Each row comes from the steps of one path. Every step used is in the known rows, and no mark comes twice. Write the path behind each row, first mark first.
In the rows, 128 means zero.
Known rows:
p -> h: [129 142 135 106 103 117 114 117 134 145 111 132 153 115 122 101 131 142
 141 146 144 113 126 121 132]
h -> s -> a -> c -> u -> p: [183 141 117 131 162 133  87 175 152 172 118 130 166 134 133 204 229 119
 171 130 121 172  79 150 143]
h -> s -> a -> c -> u: [184 131 135 125 178 154  72 155 138 161  98 147 160 143 149 164 212 107
 186 125  90 142  75 128 149]
s -> u -> p -> h -> w: [111 159 112 120 107  70 136 131 141 139 132  94 185 117  86 128 165 146
 102 187 198 172 153 149 112]
a -> s -> u -> c -> d: [130 183 108 141 161  92  93 144 128 145 118 116 187 141  72 109 162 111
  85 160 146 177 138  98 122]
u -> c -> d -> p -> h -> s: [154 134 116 105 144 125 116 156 154 215 117 131 196 133 139 130 201 105
 136 176 140 189 141  86 131]
a -> c -> d: [152 135 139 117 172 134 107 155 152 161 147 114 166 147 127 130 175 113
 179 135 108 165 120  85 134]
u -> p: [127 136 112 133 113 106 138 148 145 139 151 113 133 120 113 167 144 139
 116 130 161 159 132 151 122]
s -> u -> c -> d: [133 151 123 141 165 101 111 154 130 163 135 122 183 142 108 117 167 125
 109 175 140 188 144  73 128]
c -> d: [130 122 127 121 156 125 121 143 159 150 144 123 150 142 122 122 139 125
 154 125 130 165 133 101 119]
h -> s -> u -> p: [133 109  97 140 115 102 140 192 117 164 165 123 135 108 127 174 177 125
 119 167 142 174 137 191 137]
d -> p -> h: [129 162 114 107  97 122 121 122 130 163 108 122 161 109 127 121 158 141
 116 167 160 128 116 152 123]
s -> u -> c: [130 158 127 147 137 104 118 140 101 139 121 125 159 130 115 120 157 126
  84 178 139 152 140 100 140]
s -> a -> c -> u -> p -> h: [171 194 125 114 131 112  66 138 165 169  90 119 201 122 104 161 215 155
 164 147 163 151  71 131 137]
a -> s: [124 160 112 126 123 118 108 117 125 110 111 122 133 125  91 125 122 114
 104 114 133 117 121 151 121]
a -> s -> h: [123 159 106 124 126 133 113 109 153 105 110 146 128 117  76 127 106 109
 121  86 108 134 133 115 119]
h -> s -> a: [142 100 109 133 135 143 111 148 116 145 108 159 129 120 131 135 176 108
 141 132  99 133 101 156 137]
u -> s -> a -> c -> d -> p: [155 210 101 114 184 142  72 121 166 171  96 125 192 120 109 149 228 113
 138 157 130 158  62 119 134]
u -> s -> a: [129 182 110 126 145 132  88  89 151 122  82 149 145 114 102 128 152 130
 115 130 136 108  79 134 136]
d -> p: [130 149 108 128 122 132 133 131 123 146 125 118 137 120 135 147 154 127
 102 149 143 144 119 157 120]
p -> d: [114 124  94 138 151 127 140 125 118 135 130 127 110 109 148 133 126 112
 110 133 113 157 132  90 123]
h -> s -> u -> p -> d: [118 100  63 150 138 101 154 188 110 171 166 123 112  90 146 179 173 110
 102 173 125 203 143 154 129]
a -> c: [149 142 140 123 144 136 112 140 122 139 132 120 142 132 137 136 165 113
 151 135 106 127 115 110 142]
h -> s -> a -> c: [164 117 120 128 152 150  94 159 108 156 113 149 145 124 137 141 210  94
 166 142  80 133  90 139 152]
a -> c -> u -> s -> h -> w: [158 198 154 103 216 147  94  67 222 119  87 129 175 149 113 168 145 103
 172  90 117 152 120  32 126]
c -> u -> p: [147 154 127 130 140 111 117 141 173 147 133 110 150 138 122 187 147 153
 134 116 172 170 118 142 118]
u -> s: [127 172 128 116 146 129 113  93 159 127 106 135 134 119 121 136 124 129
 120 125 140 109 109 121 134]
u -> c -> a -> s: [147 155 124 139 157 101  85 102 116 113 112 109 167 161  76 116 128 112
  82 141 151 130 130  66 147]
c -> a -> s -> u -> p -> h: [129 167  93 127  97  57  84 136 121 134 132  93 184 118  44 119 148 156
  94 186 203 141 118 169 138]

Write each row's path:
[138 135 114 132 142 105  89 111 120 104 123 111 144 148  77 115 113 119
 111 129 146 115 117 124 137]	c -> a -> s
[145 162 129  92 164 118 114 125 166 175 119  89 216 141 113 119 204 107
 157 176 156 183 131  85 113]	a -> c -> d -> p -> h -> w
[131 201  86 139 155  97  99 148 122 162 115 104 198 133  79 130 188 109
  62 181 161 192 127 125 117]	a -> s -> u -> c -> d -> p
[166 122 124  99 153 138  75 165 145 194 108 148 189 126 124 112 224 108
 206 158  98 154  92 110 149]	p -> h -> s -> a -> c -> d
[143 120 124 142 145 116 126 165  99 162 130 139 149 129 139 136 175 105
 105 176 114 161 146 111 149]	h -> s -> u -> c
[144 122 126 115 146 103 106 169 136 202 124 138 195 131 123 100 190 116
 144 192 135 182 148  83 143]	p -> h -> s -> u -> c -> d
[123 151 118  98 147 110 129 113 171 166 118 101 201 138 107 113 171 122
 136 168 177 187 145 103  99]	c -> d -> p -> h -> w
[144 133  93 111 102 137 104 144 119 179  86 152 161  98 131 130 206 121
 131 173 132 135  91 180 135]	d -> p -> h -> s -> a
[139 138 137 131 172 119 117 136 154 161 130 123 173 155 118 121 154 115
 127 137 136 179 145  46 127]	u -> c -> d
[166 207 154 108 190 142  75  97 180 145 100 121 166 143 136 170 161 130
 161 116 128 118  81  93 144]	a -> c -> u -> s
[131 113 120 114 105 113 118 160 111 170 125 144 151 105 133 111 161 132
 143 182 127 128 130 164 146]	p -> h -> s -> u
[152 201 124 120 161 142  73 100 143 135  86 141 163 116 112 138 191 119
 137 138 113 106  67 115 149]	u -> s -> a -> c
[127 151 118 112  88  98 128 138 153 156 132 117 160 108 106 137 148 155
 130 151 178 145 130 144 126]	u -> p -> h
[156 174  86 145 179 122  92 147 146 160 112 113 159 115 131 194 210 125
 135 134 131 193  79  97 127]	s -> a -> c -> u -> p -> d
[106 141  66 155 132  88 147 165 110 151 157 107 126  90 122 162 157 131
  82 173 150 194 135 141 117]	s -> u -> p -> d
[133 170 126 106 161 104 125 106 169 173 103 102 221 151 109 112 186 110
 109 180 184 200 158  46 105]	u -> c -> d -> p -> h -> w
[154 191 122 115 190 137  66 115 173 154  99 137 183 130 103 129 202 116
 162 137 117 142  70  90 142]	u -> s -> a -> c -> d
[151 119 139 141 160 108 105 113 120 132 125 117 162 164 113 118 134 123
 105 155 148 142 138  43 151]	u -> c -> a
[165 133 123  90 147 139 108 174 150 217 135 121 187 126 148 141 221 103
 186 175 117 171 116 124 139]	a -> c -> d -> p -> h -> s
[145 167 131 109 114 102 105 132 181 163 114 113 173 126 116 163 151 166
 148 133 190 153 116 135 122]	c -> u -> p -> h
[117 193  91 121  78  72 103 146 124 142 122 106 171  93  59 127 157 151
  90 171 188 141 122 197 122]	a -> s -> u -> p -> h
[115 144  52 158 147  67 108 145 105 124 153  89 140 110  70 151 142 125
  63 175 168 181 126 137 129]	c -> a -> s -> u -> p -> d
[128 193 108 146 133  96  99 129  97 121 106 118 166 126  80 117 152 115
  59 160 145 140 131 121 132]	a -> s -> u -> c
[157 165  99 127 166 141  86 153 135 173 112 120 186 130 118 140 233 113
 146 160 120 176  80 126 127]	s -> a -> c -> d -> p
[146 126  90 105 130 134  97 158 147 201 100 149 184 113 122 122 215 118
 159 171 133 171  96 155 127]	c -> d -> p -> h -> s -> a
[132 152 111 101 124 121 115 136 159 184 121 116 185 122 121 113 170 137
 141 164 164 165 121 128 114]	c -> d -> p -> h
[120 157 106 123  84  81 121 155 129 159 136 113 168  97  98 130 162 163
 111 184 183 151 131 173 128]	s -> u -> p -> h
[132 101 115 135 131 121 130 173 103 152 142 140 127 117 141 138 159 115
 133 167 110 144 132 169 140]	h -> s -> u
[168 127  99 121 172 153  93 176 132 196 122 135 175 129 138 158 247  90
 167 161  97 184  87 146 135]	h -> s -> a -> c -> d -> p
[143 123  97 117  94 111 109 158 139 173 112 148 159  99 110 146 195 134
 145 155 150 151 105 174 137]	u -> p -> h -> s -> a
[134 169 105 141 159 106 117 159 126 179 131 108 195 137 116 133 194 123
  85 196 156 203 136 105 121]	s -> u -> c -> d -> p
[129 156  85 149 123  69  96 146 114 117 150  91 158 130  55 144 144 140
  80 168 183 156 122 175 135]	c -> a -> s -> u -> p
[116 179  81 143 103  80 115 155 117 124 140 105 150 105  68 156 153 135
  75 155 169 155 124 203 120]	a -> s -> u -> p
[144 152 109 122 112 112 117 158 101 196 107 132 181 109 139 128 205 118
  91 216 147 160 135 139 144]	d -> p -> h -> s -> u -> c
[116 151 113 123 151 124 128  84 166  85 104 130 143 132  65 126 107  88
 114  91 122 153 156  92 101]	a -> s -> h -> w
[154 107 130 127 140  95  93 145 101 173 122 132 185 140 119  99 169 125
 122 209 143 143 142  80 169]	p -> h -> s -> u -> c -> a
